Each row was made from one path, in order. Every step used is in the known rows, and no mark comes twice. Write each row's path.
In the rows, 128 means zero.
Known rows:
R-D: [107 141 110 184 144 154 143 161 121 108 133 125 153 124 122 118 156 139
 103 139 131 140 176 114 122 153 134 133 113 149 147]
T-D-R-A-X: [ 98 168 114 187 164 173 127 177  77 111 177 129 150 138 134 104 159 154
  66 138 122 146 182 117  81 154 145  90  71 153 143]
E-K-L: [120 178 105 154 149 141 152 135 178 103  79  85 149 126  94 164 172 130
  77 134 144 117 166 110 136 139 146  99 113 141 139]
A-R-D: [107 141 109 194 149 163 140 146 111 101 155 117 151 133 135 123 161 150
  93 145 133 148 174 114 115 152 133 141  96 146 139]
X-A: [109 177 121 171 114 156 151 149 125  90 141 102 153 128 131  97 154 147
  90 146 127 133 166 105  96 155 133 108  60 140 135]
X-A-H: [105 190 139 173 119 165 138 138 104  84 150 109 151 127 142 106 155 160
  76 155 130 134 169 104  84 152 138 109  37 131 137]
T-D-R-A-L: [110 151 101 181 173 170 130 143  77 100 108 137 148 157 119 116 160 160
  62 143 125 162 183 112  81 157 132 126  97 160 144]
E-K: [120 181 115 160 138 133 149 124 163 117  92  89 154  90  99 133 157 124
  88 142 147 109 162 111 138 147 145 116  98 142 125]
E-K-L-A-R-D: [108 153 105 193 167 161 137 150 126  97 157 109 146 151 128 149 167 151
  74 139 137 146 169 120 116 147 144 138 104 148 141]
U-Q-V: [127 181 162 160 119 111 150 195 181  85 125 102 148  82 106 127 154  97
  86 145 127  98 175 126 137 138 145 114 121 125 109]
L-A-R: [108 178 125 186 116 156 136 142 133  85 163  89 152 143 134 126 160 150
  62 150 132 138 168 118  97 146 144 130  77 150 132]
R-A-L: [111 162 115 166 146 160 139 121  96  92 105 126 154 144 122 117 156 160
  65 150 131 160 177 105  82 152 127 128  74 152 144]
L-K-E-Q: [114 159 114 140  90 140 145 165 195  73 117  96 139 136  75 184 173 113
  65 130 137 121 173 116 135 151 151 122 109 136 149]
T-D-R-A-L-K-E: [113 151  85 159 125 169 133 152 147  66 101 114 139 190  85 174 175 145
  64 138 137 155 178 101 104 151 148 120 125 158 161]
H-A-R-D: [106 144 109 199 139 172 143 146 103  96 153 116 153 146 138 124 159 158
  87 143 124 151 172 115 109 155 131 141  85 144 132]
U-Q-E: [126 184 159 150 113 107 149 180 184  97 124  96 150  83 108 118 157 103
  77 136 135  96 179 123 143 144 127 103 112 123 109]
H-A-R: [109 172 123 189 101 169 147 127 118  86 140  88 157 140 137 119 159 157
  72 151 123 140 168 111  99 152 132 126  57 142 118]
X-A-L-K-E-Q-V: [124 169 132 146 116 134 150 178 187  58 116  99 139 123  83 172 166 106
  60 141 132 117 170 122 122 143 148 141 105 120 126]
V-Q: [115 169 138 155 109 130 146 190 162 104 119  87 155  69  99 106 157 110
  82 138 126 113 173 114 136 146 136 116  86 136 139]
H-A: [109 175 126 178  86 162 153 149 127  92 109  99 161 137 122 113 150 147
  82 141 116 132 169 109 104 155 133 115  74 146 125]
R-A: [111 168 110 167 143 148 140 148 107 109 167 123 157 122 131  99 155 143
  81 138 122 142 178 109  97 156 134  98  93 155 153]
D-R-A: [109 160  97 179 164 157 128 164  90 109 168 131 152 135 129  94 159 144
  75 128 115 143 189 115  94 159 137  98 109 162 152]
V-Q-E-K-T-D: [126 165 100 182 171 153 145 193 151 148  96 101 141 105  87 155 171 104
  82 130 141 103 159 116 148 150 152  96 147 148 128]
L-K-E-Q-U: [117 167 143 149  86 122 145 184 207  86 139  94 137 103  85 173 165 102
  67 127 128 107 177 114 149 144 159 114 102 119 136]
A-R: [111 167 120 180 115 156 143 124 130  94 141  90 154 122 130 117 162 146
  81 153 135 133 170 110 108 148 134 124  73 143 128]
X-A-L-K-T: [116 176  97 174 128 183 146 137 153  94  60 102 142 182  93 176 174 143
  69 142 133 136 163  92 115 141 147 106  98 164 135]

Which path is each row?
[124 161 122 151 135 135 141 185 172  64 126 110 138 127  82 171 169 105
  53 134 126 120 180 126 120 144 150 137 123 128 131] : D-R-A-L-K-E-Q-V
[116 168 145 154  83 133 145 177 193  76 122  97 137 122  87 180 164 114
  57 129 123 118 176 114 137 145 156 122  88 118 129] : H-A-L-K-E-Q-U
[119 159  97 179 189 166 131 142  93 110  94 128 143 148 108 137 167 148
  53 137 131 147 179 113  98 153 133 119 106 154 133] : Q-E-K-T-D-R-A-L
[108 174 105 158 141 167 139 118 141  74  91 122 149 186 105 154 162 153
  63 148 131 160 174  99  97 143 143 126  89 167 144] : R-A-L-K
[100 172 103 189 169 183 127 176  88 110 163 128 145 161 124 130 166 153
  60 135 122 146 180 112  87 150 152  82  80 160 144] : L-K-T-D-R-A-X
[118 195 125 158 142 130 141 180 186  91 125  80 147 130  98 159 166 120
  47 129 136 115 167 125 126 137 153 112 112 143 138] : V-Q-E-K-L-A
[117 194 120 161 143 135 142 166 180  91 122  85 148 145 103 160 165 128
  50 131 139 119 167 124 119 138 153 111 117 147 138] : Q-E-K-L-A
[110 167 126 174 107 170 148 122 109  80  61 109 157 154 116 127 152 164
  66 153 126 153 170 106  87 151 126 138  60 147 123] : H-A-L
[105 148 111 197 151 162 135 156 113  96 170 116 149 147 136 128 160 152
  80 143 131 150 173 120 108 151 141 144  99 151 142] : L-A-R-D
[118 164 147 152  83 118 146 188 197  94 143  93 139  86  89 160 163 101
  71 127 128 104 178 117 147 146 155 113 100 114 135] : K-E-Q-U
[108 200 135 170 136 156 130 147 137  86 134  99 148 143 124 151 162 151
  54 146 138 129 169 115  96 140 154 111  73 141 143] : E-K-L-A-H
[112 153 105 147 116 150 137 165 165  69 122 111 135 153  79 181 175 124
  51 127 132 136 180 118 120 154 149 124 108 142 151] : D-R-A-L-K-E-Q
[115 154 121 144  85 134 147 171 180  83 124  95 142 111  83 164 169 112
  71 130 138 116 174 120 132 155 144 120 105 128 149] : K-E-Q
[110 168 123 169 126 165 147 121 109  78  86 111 151 148 121 114 155 164
  71 157 133 153 169 103  82 152 126 134  50 142 131] : X-A-L
[125 167 132 144 108 125 150 186 201  68 121  95 141 108  78 173 166  93
  68 137 132 106 172 125 136 141 152 134 124 122 128] : L-K-E-Q-V
[115 170 154 159  97 118 147 186 187 106 144  99 142  80  99 143 157 101
  74 128 124 101 178 120 146 146 154 112  94 119 126] : E-Q-U
[112 147  81 200 173 182 127 186 111 117  87 125 138 173  96 145 171 134
  75 129 124 135 181 115 114 153 153 108 150 174 136] : A-L-K-T-D-R
[116 169  86 178 147 184 137 144 138 100  70 112 141 186  93 175 177 142
  63 136 128 140 173  96 114 142 149 103 118 172 141] : D-R-A-L-K-T
[114 191 117 166 139 142 140 162 172  92 121  88 149 151 105 159 164 135
  55 134 137 125 166 120 114 139 158 110 114 154 144] : E-K-L-A
[124 170 143 154 120 121 152 187 181  87 127 100 148  84  93 143 157  92
  75 138 128 100 173 131 133 143 147 134 116 122 119] : E-Q-V
[120 163 107 178 188 158 131 153 100 108  99 129 140 144 107 139 167 144
  52 137 131 142 180 116 104 152 135 112 108 152 126] : U-Q-E-K-T-D-R-A-L
[113 202 139 165 137 148 131 151 145  85 137  97 148 136 122 151 163 144
  48 144 139 123 169 118 101 139 150 114  77 134 137] : Q-E-K-L-A-H
[108 177 111 163 114 174 145 120 150  65  62 110 151 193 101 161 159 155
  64 149 127 155 169  99 100 143 142 134  80 163 130] : H-A-L-K
[105 145 108 196 153 169 142 146 102  95 169 117 148 141 142 116 161 158
  91 146 129 152 171 112 105 155 132 137  78 141 138] : X-A-R-D
[112 183 117 180 137 155 138 134 149  85 147  80 148 151 124 151 169 149
  54 145 138 135 165 118 106 141 150 122  83 147 132] : E-K-L-A-R
[129 188 131 146 146 112 151 153 188 116 100  77 153  55  88 133 160  99
  72 134 146  91 165 119 157 143 136 119 101 122 112] : V-Q-E-K
[124 169 134 148 107 136 151 178 188  58 105  98 142 125  80 179 165 106
  57 139 128 116 171 124 124 143 148 142 109 122 123] : H-A-L-K-E-Q-V
[111 150  81 205 166 189 128 186 105 113  85 124 138 181  98 145 170 140
  71 127 119 138 180 116 110 155 152 108 142 173 131] : H-A-L-K-T-D-R
[109 173 111 158 123 165 142 117 159  71  63 112 149 180  97 159 161 148
  69 151 136 151 171  99 106 140 144 134  92 164 137] : A-L-K
[116 165 144 149  91 126 143 176 200  80 123  98 135 112  83 178 166 109
  61 130 129 115 177 113 142 143 157 121  96 120 133] : A-L-K-E-Q-U
[116 161 133 156 113 133 136 184 178  82 143 108 133 123  88 172 168 114
  53 124 121 122 185 116 134 147 158 115 101 125 138] : D-R-A-L-K-E-Q-U
[125 177 145 145 115 113 149 189 181 102 122  83 154  62  97 109 158  96
  72 133 133  97 176 121 144 144 123 120 100 120 120] : V-Q-E
[107 178 109 161 126 171 144 119 151  64  78 112 147 188 105 153 161 156
  67 152 132 155 168  97  97 142 142 131  73 160 135] : X-A-L-K
